Each row comes from the steps of one path. Every step used is in the known rows, and no mark comes twice. Write the path behind each row, first mark first.
(in the rows, 128 means zero)
Known rows
X > W > H > Y > M: [150 117 120 146 110 137 134 123 117 138 136 132 128 110 116 114 120 134 149 129 119 97 179 131 149 126 153 100 100 113 118 107 163 160 153 96 137 110 150 150 137 121 140 121 159 149 152 155 94 112 108]
H > Y > M > X > G > Q: [117 148 123 144 143 140 132 168 149 114 118 117 142 126 98 99 92 120 135 134 114 153 143 152 123 155 140 100 156 144 115 161 142 100 126 131 108 124 142 121 86 114 69 122 119 130 125 173 135 189 127]
N > E > A > V: [110 106 131 138 144 127 107 147 117 152 110 137 131 85 138 158 123 116 97 120 149 98 99 118 114 120 126 118 117 149 104 122 117 113 87 117 130 142 131 132 139 114 126 105 133 147 149 58 155 108 130]
N > E > A > V > W: [124 129 137 147 161 121 114 140 123 153 143 142 127 96 142 158 139 123 100 126 159 98 74 114 125 111 144 120 115 144 106 111 126 117 89 111 131 124 145 133 150 130 140 106 128 155 140 43 143 108 121]
L > A > E: [118 120 128 133 153 141 111 143 136 96 114 120 121 113 157 150 102 136 141 114 138 119 118 132 120 127 111 166 118 128 110 122 110 119 105 108 127 113 120 123 118 123 148 116 164 148 139 95 122 102 139]
X > M > K > W > H > Y: [133 113 146 97 111 126 120 88 82 85 143 158 86 112 132 111 129 119 142 98 112 125 143 117 166 153 102 109 108 125 141 131 152 147 144 161 134 135 138 126 176 149 143 123 126 98 142 131 99 98 143]
W > X: [135 129 114 148 110 119 125 118 127 142 118 133 140 144 123 121 139 113 144 126 129 115 124 128 106 121 119 157 128 123 137 129 127 131 139 128 116 116 112 137 131 136 138 139 123 130 122 133 141 134 135]
K > M > X: [163 130 121 131 124 105 157 148 130 137 122 111 133 129 126 98 112 121 132 132 116 125 119 148 118 121 118 129 129 142 138 138 115 120 149 127 143 115 114 146 107 120 101 143 121 140 128 147 122 149 150]
H > Y > M > X: [151 122 122 146 130 147 145 171 121 145 111 123 136 106 126 91 95 110 140 135 109 109 139 145 134 138 126 92 149 146 112 129 152 120 138 106 112 104 116 130 90 129 105 126 131 137 137 147 112 136 143]
N > Q > G > X > W: [129 120 118 129 124 133 138 133 144 148 145 111 155 175 136 169 132 159 134 118 125 142 167 128 117 119 147 141 145 128 112 147 117 126 165 130 148 142 127 125 110 128 136 155 115 127 106 142 143 141 99]
N > Q > G: [129 125 124 115 133 137 144 132 145 130 114 136 146 124 139 160 131 138 124 124 120 121 120 132 116 130 130 149 139 160 128 140 125 117 164 132 136 119 102 102 93 123 114 141 128 146 112 133 158 115 125]
V > A > E > N > Q: [118 125 129 130 154 171 132 123 168 135 139 138 128 109 155 145 117 114 118 149 120 131 82 133 137 140 127 122 135 156 152 118 118 107 108 108 138 108 89 107 112 147 126 110 147 125 124 99 137 98 121]
K > M > X > W > H > Y: [176 123 127 135 83 115 164 123 119 143 142 117 104 124 106 93 113 142 157 113 123 117 150 138 142 114 154 88 96 123 129 143 136 153 160 108 156 120 124 155 162 124 114 139 123 135 152 158 78 115 139]
X > G > Q > N > E > A: [80 154 117 113 135 132 139 127 157 120 100 155 132 118 96 123 167 122 93 120 149 174 110 119 104 130 139 112 157 120 122 139 117 128 76 130 129 142 137 121 116 87 102 103 118 130 122 116 161 167 107]
Y > H: [112 117 129 137 132 108 138 140 142 120 116 134 128 82 147 122 142 138 103 134 116 92 110 131 119 142 102 152 124 145 142 133 105 135 134 118 134 116 144 133 77 131 129 127 133 132 124 132 130 114 150]
Y > M > X > G: [143 131 115 144 144 129 134 160 138 127 115 110 164 141 89 112 99 124 133 158 118 136 134 148 116 132 113 133 143 138 133 123 145 114 145 104 114 137 124 134 81 99 86 128 118 141 131 168 147 176 127]
N > E > A > V > W > H > Y: [138 116 143 144 129 119 117 131 113 141 142 149 98 77 133 140 137 139 119 112 164 82 88 121 148 110 161 85 94 144 102 125 138 146 94 121 128 119 150 121 179 134 141 96 142 157 162 50 114 70 128]
X > G > Q: [95 152 123 133 160 123 127 129 157 101 128 127 140 129 104 136 134 130 116 125 137 161 119 135 106 146 116 163 138 133 128 148 106 104 122 140 118 136 155 115 92 107 88 116 126 136 113 151 161 177 118]
E > N > Q: [120 132 124 135 128 147 127 138 139 143 128 127 124 120 154 127 136 123 113 148 125 128 101 117 122 144 129 123 135 132 134 122 116 116 135 111 142 119 107 102 83 146 137 115 129 113 119 133 140 113 125]
A > E > N > Q: [122 123 126 121 147 167 120 138 145 130 130 122 123 118 163 138 116 128 110 162 121 137 99 119 127 154 140 129 136 130 131 119 107 106 118 110 125 99 113 111 89 146 136 110 144 126 122 115 127 89 123]
N > E > A > V > W > X: [134 136 130 159 125 111 93 127 117 168 146 138 133 129 137 151 143 118 120 119 158 99 84 116 114 99 154 125 109 133 117 118 135 123 89 123 119 124 127 144 186 139 155 126 116 142 137 53 144 117 121]
X > G > Q > N > E > A > V: [68 148 122 103 147 131 110 140 152 130 102 135 136 106 104 156 153 112 89 125 155 152 109 117 114 127 141 112 153 121 117 142 103 108 62 136 111 163 144 123 145 88 113 99 129 139 118 98 165 154 119]
K > M > X > G: [150 141 117 124 131 106 155 141 150 118 125 111 146 137 96 108 112 132 138 121 130 149 114 150 115 129 112 133 134 130 147 146 119 118 153 121 131 143 112 131 102 105 88 143 101 143 119 163 144 175 141]
V > W > X > M: [142 148 130 140 122 115 109 108 111 136 166 130 140 149 132 120 143 127 137 124 124 128 107 114 143 110 128 154 131 104 150 92 141 133 130 143 129 108 116 124 163 164 171 146 108 126 105 114 121 155 120]
N > E > A: [123 114 128 149 135 126 139 132 123 140 108 153 126 103 133 125 137 119 107 114 140 116 94 127 101 117 126 116 124 144 106 118 134 129 100 116 146 123 119 139 116 113 117 104 121 140 152 78 147 118 120]
L > A > V > W > H: [143 128 134 148 140 100 99 130 120 113 143 112 111 112 141 154 128 150 143 125 164 82 108 127 147 99 136 161 84 135 116 122 107 145 119 116 135 138 146 116 169 123 165 120 165 151 142 88 119 92 143]
E > N > Q > G > X > M: [122 110 129 105 135 141 124 142 135 139 130 96 152 153 153 141 120 150 102 146 107 149 144 128 141 126 127 104 169 117 131 107 114 129 138 163 134 147 108 81 93 159 141 138 110 107 90 152 144 137 114]
H > Y: [122 122 129 132 136 140 141 143 126 129 119 141 121 94 144 124 130 117 130 101 133 107 115 124 133 140 111 119 139 135 122 126 126 126 132 117 115 103 129 109 96 141 133 111 133 143 125 116 127 110 134]
L > A: [117 128 125 148 136 122 124 142 128 106 111 128 125 118 149 136 121 134 140 102 143 115 115 128 113 118 99 154 120 130 114 126 120 134 124 109 140 129 113 113 108 120 142 120 148 134 136 111 139 128 141]
A > V > W > H > Y: [145 120 140 132 139 119 117 128 119 127 149 129 102 85 136 138 135 136 129 123 159 80 105 121 165 124 145 122 105 136 126 128 117 137 130 125 111 115 164 113 159 144 147 111 150 163 134 93 105 79 140]
X > G > Q > N > E: [85 160 109 88 153 129 123 118 166 127 98 147 132 113 102 123 161 121 102 134 138 167 113 124 93 124 153 130 163 122 123 143 107 127 101 138 120 143 126 115 93 90 91 109 112 128 98 127 147 153 126]
X > M > K: [102 124 154 111 142 128 134 120 110 102 141 136 113 118 146 136 128 110 116 114 121 145 122 122 141 142 79 157 118 131 145 105 142 116 121 142 144 135 144 109 112 140 121 132 117 114 135 133 143 141 140]
X > W > H > Y > M > K: [131 123 146 138 111 130 150 113 118 126 147 142 98 118 128 117 125 116 150 122 126 119 178 131 147 139 136 117 86 132 124 123 175 150 144 97 140 122 168 149 129 120 119 128 152 135 171 171 110 112 118]
H > W > X: [136 140 130 144 107 129 146 110 107 151 117 126 132 131 129 109 144 143 149 120 144 114 112 110 123 130 127 144 108 105 136 116 135 140 144 114 98 111 110 138 130 139 145 131 118 119 137 132 113 149 123]
N > Q: [120 126 121 130 131 137 124 139 128 135 134 137 140 123 146 138 125 125 127 125 117 126 109 116 109 141 129 154 132 146 124 144 125 109 145 121 150 121 109 113 95 124 135 121 127 130 119 113 152 125 119]
H > Y > M: [135 122 117 136 148 141 131 153 127 133 115 134 139 94 145 110 117 107 128 124 115 102 145 139 133 146 119 109 146 127 113 112 153 135 136 111 112 101 135 125 82 131 123 117 150 159 125 141 126 126 118]
K > M: [143 129 119 123 139 104 142 129 140 129 131 125 133 111 142 112 129 115 118 119 117 119 118 140 117 130 113 145 127 124 137 121 113 135 150 131 140 115 125 139 100 123 122 133 139 163 121 144 136 140 127]
L > A > E > N > Q > G: [122 125 134 114 144 160 121 144 160 109 103 118 123 123 167 168 109 151 127 133 128 130 114 134 130 127 140 128 126 135 120 122 110 121 118 109 128 118 86 83 96 128 145 129 162 135 119 127 132 75 138]
W > H > Y > M > X: [172 108 125 150 102 128 149 151 112 138 108 124 123 113 106 84 97 127 147 152 111 93 153 154 138 127 143 93 122 151 114 132 159 143 148 113 122 102 121 140 116 118 103 118 141 138 159 157 94 107 144]
M > K > W: [121 131 130 122 143 124 134 103 114 100 130 155 103 130 142 130 145 96 136 113 123 129 123 117 120 151 89 158 123 141 133 135 128 122 145 137 130 131 143 153 121 131 125 131 131 108 131 128 130 116 144]

Which path is each row?
[125 123 122 127 111 124 106 114 106 137 132 125 146 142 123 121 125 123 139 124 111 126 129 119 127 121 109 149 133 110 146 102 132 125 130 145 124 125 102 123 153 149 158 140 105 116 113 127 134 155 130] : W > X > M
[121 160 103 133 125 112 93 97 142 108 132 138 150 176 96 123 138 119 147 120 117 158 139 125 97 147 130 151 142 113 141 162 113 115 135 164 103 145 124 152 163 123 126 138 110 100 97 155 147 185 114] : K > W > X > G > Q
[147 103 122 155 113 107 137 112 121 139 146 112 131 163 115 126 132 162 134 137 136 126 170 123 122 109 133 147 110 107 116 127 112 157 142 129 147 142 164 158 144 122 140 133 132 123 142 139 109 124 109] : G > X > W > H
[153 116 123 136 112 128 145 150 130 117 111 117 132 121 77 91 98 141 147 145 119 123 152 156 136 132 135 100 124 140 131 139 157 142 145 111 109 129 127 126 112 105 87 118 127 139 147 174 115 143 130] : W > H > Y > M > X > G
[97 122 120 108 129 138 119 141 124 153 92 141 127 83 133 152 156 105 95 126 152 109 106 113 124 111 127 107 146 126 112 109 118 126 78 116 120 144 125 128 147 104 147 107 140 148 133 66 145 102 135] : Q > N > E > A > V
[138 115 128 141 102 133 145 110 116 132 137 136 104 110 114 127 134 145 151 107 139 111 149 115 144 124 138 112 97 119 125 125 135 154 147 107 139 118 146 135 150 126 138 118 135 136 157 132 97 96 121] : X > W > H > Y
[130 121 133 110 152 169 140 133 158 129 112 123 128 118 154 161 123 138 112 159 117 132 109 134 133 139 146 125 142 142 140 119 108 114 135 114 116 104 105 100 84 138 122 126 148 144 112 135 132 74 126] : A > E > N > Q > G
[110 133 149 123 111 119 120 106 107 122 140 132 121 151 139 131 131 107 138 111 116 144 130 123 129 132 93 165 117 121 152 116 147 119 125 148 131 136 123 123 146 154 137 148 103 104 131 140 144 151 140] : W > X > M > K
[130 130 122 139 134 129 147 145 136 120 116 114 144 137 86 124 118 134 139 131 140 146 108 132 114 129 104 144 139 146 139 141 117 109 139 111 111 146 121 117 94 106 89 128 96 121 126 142 143 164 144] : M > X > G
[123 133 135 141 127 116 78 123 104 161 157 134 145 127 135 148 126 120 117 117 143 112 96 109 136 99 145 113 113 115 122 97 143 120 86 142 129 136 114 132 206 150 173 131 101 129 127 51 137 137 114] : N > E > A > V > W > X > M
[162 118 126 157 92 127 156 119 110 141 130 114 119 148 86 116 119 152 158 147 131 123 142 124 129 104 134 131 96 141 127 132 128 135 153 97 149 133 133 157 157 111 114 131 119 116 162 143 90 113 149] : M > X > W > H
[172 121 137 153 130 124 120 161 111 149 142 107 117 104 120 115 100 131 138 159 132 74 134 145 163 121 161 99 110 148 114 125 150 131 138 115 110 107 148 135 148 133 124 126 150 159 141 127 91 96 148] : A > V > W > H > Y > M > X
[114 124 130 130 138 162 103 149 142 113 125 118 119 121 179 145 107 140 133 134 128 136 104 125 124 140 134 132 121 123 117 126 108 115 107 100 144 115 91 98 102 143 156 110 157 115 131 108 124 90 130] : L > A > E > N > Q
[122 118 138 86 133 126 114 115 109 104 147 127 139 179 157 156 117 137 126 115 103 159 164 125 133 149 108 140 156 131 126 149 138 119 155 185 150 158 117 118 134 147 136 159 109 88 96 143 142 141 119] : N > Q > G > X > M > K > W
[94 138 166 114 98 115 139 105 96 123 135 129 116 109 154 105 144 156 125 119 118 122 118 111 145 152 97 146 90 109 167 122 147 143 132 133 120 136 125 128 130 158 142 152 101 74 145 154 103 151 140] : Y > H > W > X > M > K
[98 167 107 97 116 126 110 105 165 147 96 142 145 147 94 116 163 114 123 128 135 168 123 124 80 113 165 134 154 108 133 152 119 133 107 143 107 140 105 125 126 99 105 128 102 114 98 136 147 165 124] : W > X > G > Q > N > E
[93 148 125 121 128 132 145 128 140 136 97 158 117 103 124 115 167 111 90 129 131 147 110 123 102 122 147 109 156 132 105 134 123 125 74 139 140 116 133 136 122 101 115 105 139 130 131 99 136 140 119] : G > Q > N > E > A
[104 193 109 122 128 111 126 103 164 121 147 131 138 166 95 115 188 123 132 128 145 170 117 118 118 117 149 159 159 98 159 138 114 125 115 142 101 121 139 128 144 124 137 147 117 130 84 158 142 179 112] : V > W > X > G > Q > N
[139 114 141 104 120 112 119 81 82 86 137 150 99 130 125 119 128 121 133 126 109 128 145 121 149 142 92 148 99 129 145 117 140 143 147 162 149 141 140 145 172 133 141 127 133 94 141 136 106 111 138] : X > M > K > W > H
[142 105 125 121 97 133 145 122 133 145 144 119 128 157 129 151 125 173 150 107 130 129 176 131 135 121 168 106 122 127 109 161 128 154 166 136 148 136 130 119 139 131 138 144 125 128 125 143 116 95 104] : N > Q > G > X > W > H > Y
[129 113 129 130 159 156 135 130 147 122 115 119 115 106 149 130 129 121 104 161 129 125 101 127 137 140 116 130 132 120 139 92 99 118 108 106 102 99 139 124 88 145 131 105 152 143 132 123 116 85 137] : A > E > N
[138 136 124 128 109 129 113 113 111 126 131 156 119 145 149 100 129 78 163 109 108 115 165 133 124 158 120 115 131 119 130 139 179 137 146 135 106 111 122 159 142 147 141 148 135 108 131 161 120 130 127] : H > Y > M > K > W > X
[160 117 129 153 86 138 159 130 110 143 136 125 105 125 95 106 117 144 164 120 135 118 141 123 143 116 144 96 99 137 120 145 137 138 143 97 140 124 132 141 155 125 115 126 117 113 163 139 77 100 147] : M > X > W > H > Y
[104 113 151 116 142 112 130 131 110 109 149 112 122 152 155 133 122 120 110 116 119 155 141 131 135 138 81 159 141 116 128 121 125 118 118 165 139 150 157 115 106 151 125 138 112 104 126 139 146 157 132] : G > X > M > K
[101 167 117 113 128 133 150 143 156 117 103 118 135 145 80 113 147 125 124 136 131 177 122 132 116 129 126 136 174 131 140 154 101 102 115 130 111 141 130 121 104 100 87 126 112 115 105 163 135 180 146] : M > X > G > Q > N
[80 143 126 113 138 133 116 139 139 145 97 141 122 90 133 147 152 108 85 129 144 127 113 119 115 119 145 105 153 134 102 140 104 106 65 139 126 137 143 131 143 107 124 106 144 138 131 79 144 125 131] : G > Q > N > E > A > V
[123 169 110 79 131 110 139 136 169 139 103 124 136 131 91 91 138 120 108 137 118 170 119 151 95 112 166 106 159 124 129 164 108 123 118 143 140 140 105 136 105 85 67 133 97 125 100 156 130 178 142] : K > M > X > G > Q > N > E
[129 106 128 113 149 155 136 147 160 133 121 100 138 156 166 155 116 154 105 163 119 141 131 142 126 136 145 124 159 124 122 131 94 121 129 141 111 119 118 104 78 148 127 132 140 134 105 138 130 89 115] : A > E > N > Q > G > X
[147 94 144 94 127 99 134 93 98 87 128 131 115 167 122 134 131 150 126 127 111 137 175 138 144 123 98 143 126 123 134 126 129 161 158 193 134 160 145 138 162 134 123 153 123 108 123 160 117 115 130] : Q > G > X > M > K > W > H
[125 145 124 118 121 128 103 109 128 107 133 152 131 155 116 110 127 89 167 100 122 143 163 130 122 161 115 116 133 107 144 145 175 135 148 134 93 139 123 148 138 130 126 143 118 108 116 176 146 155 113] : H > Y > M > K > W > X > G
[183 126 121 143 88 99 162 116 124 142 139 107 120 145 95 100 117 149 149 141 120 122 152 141 132 101 145 121 89 126 138 136 124 149 165 110 167 131 129 171 161 108 110 149 125 135 156 162 89 135 137] : K > M > X > W > H
[114 143 128 118 144 129 123 135 127 154 125 145 120 87 136 148 176 115 96 128 165 109 88 107 139 102 144 109 142 124 120 98 123 131 79 108 122 126 136 129 154 119 159 115 136 153 119 55 136 101 123] : Q > N > E > A > V > W
[103 116 151 93 136 125 136 133 122 115 145 118 138 166 158 163 115 140 117 112 110 161 153 136 129 143 112 152 151 139 126 147 135 115 145 177 148 154 123 93 101 143 120 162 106 106 109 149 165 145 120] : N > Q > G > X > M > K
[119 102 132 94 153 159 114 139 142 125 135 97 147 155 161 159 102 159 97 160 102 154 141 134 147 139 137 113 165 113 130 106 105 118 125 159 123 127 108 91 101 160 144 135 129 122 93 137 126 112 113] : A > E > N > Q > G > X > M
[121 135 141 155 119 115 93 131 95 135 168 121 141 139 133 155 132 123 126 118 141 115 105 109 165 119 116 130 121 107 146 91 139 113 92 142 119 130 132 125 215 163 191 143 119 134 125 80 143 153 114] : E > A > V > W > X > M
[173 116 109 129 110 129 124 129 116 111 114 132 134 129 73 87 101 131 160 139 107 120 159 145 139 141 137 86 129 127 126 144 158 147 163 125 106 133 118 150 143 105 109 122 128 119 133 164 97 138 128] : K > W > H > Y > M > X > G
[106 155 161 128 126 111 73 127 104 112 166 114 115 145 168 166 122 118 152 91 153 126 117 116 149 109 107 164 99 114 135 120 142 116 102 139 131 157 129 104 188 162 180 157 127 109 127 99 145 141 153] : L > A > V > W > X > M > K
[121 112 133 106 141 112 109 112 97 99 153 129 122 168 151 127 122 115 123 113 110 154 152 121 140 152 80 144 146 108 125 128 126 121 131 174 136 156 151 140 137 155 148 142 109 84 113 130 126 149 127] : G > X > M > K > W
[178 120 119 163 105 127 143 137 114 147 129 111 139 145 86 106 104 140 150 168 114 108 171 141 130 107 147 122 100 135 122 118 151 144 161 93 148 125 134 178 140 102 110 139 141 129 161 164 95 135 127] : Y > M > X > W > H
[124 118 131 139 167 160 148 117 166 130 122 134 121 95 143 136 129 104 111 151 132 123 83 137 143 130 105 120 133 150 154 87 109 116 94 107 110 107 114 117 112 146 117 103 151 139 130 110 123 97 132] : V > A > E > N
[150 105 125 132 104 119 143 114 135 143 142 111 144 179 115 155 130 176 142 138 128 133 178 131 119 107 159 140 118 128 118 154 120 153 170 138 159 146 130 135 139 115 131 153 128 129 128 147 126 113 99] : N > Q > G > X > W > H
[154 103 118 148 112 125 128 134 119 148 149 113 135 148 125 107 114 146 143 139 121 112 201 137 139 120 150 101 123 102 100 122 149 165 147 116 131 123 164 156 131 126 138 128 153 141 144 159 96 127 96] : G > X > W > H > Y > M
[136 136 125 135 110 115 120 91 111 120 131 152 112 163 136 123 148 92 155 116 119 130 133 120 106 141 104 158 117 128 143 147 141 128 150 147 120 128 125 164 157 138 138 151 119 96 130 139 133 124 142] : M > K > W > X
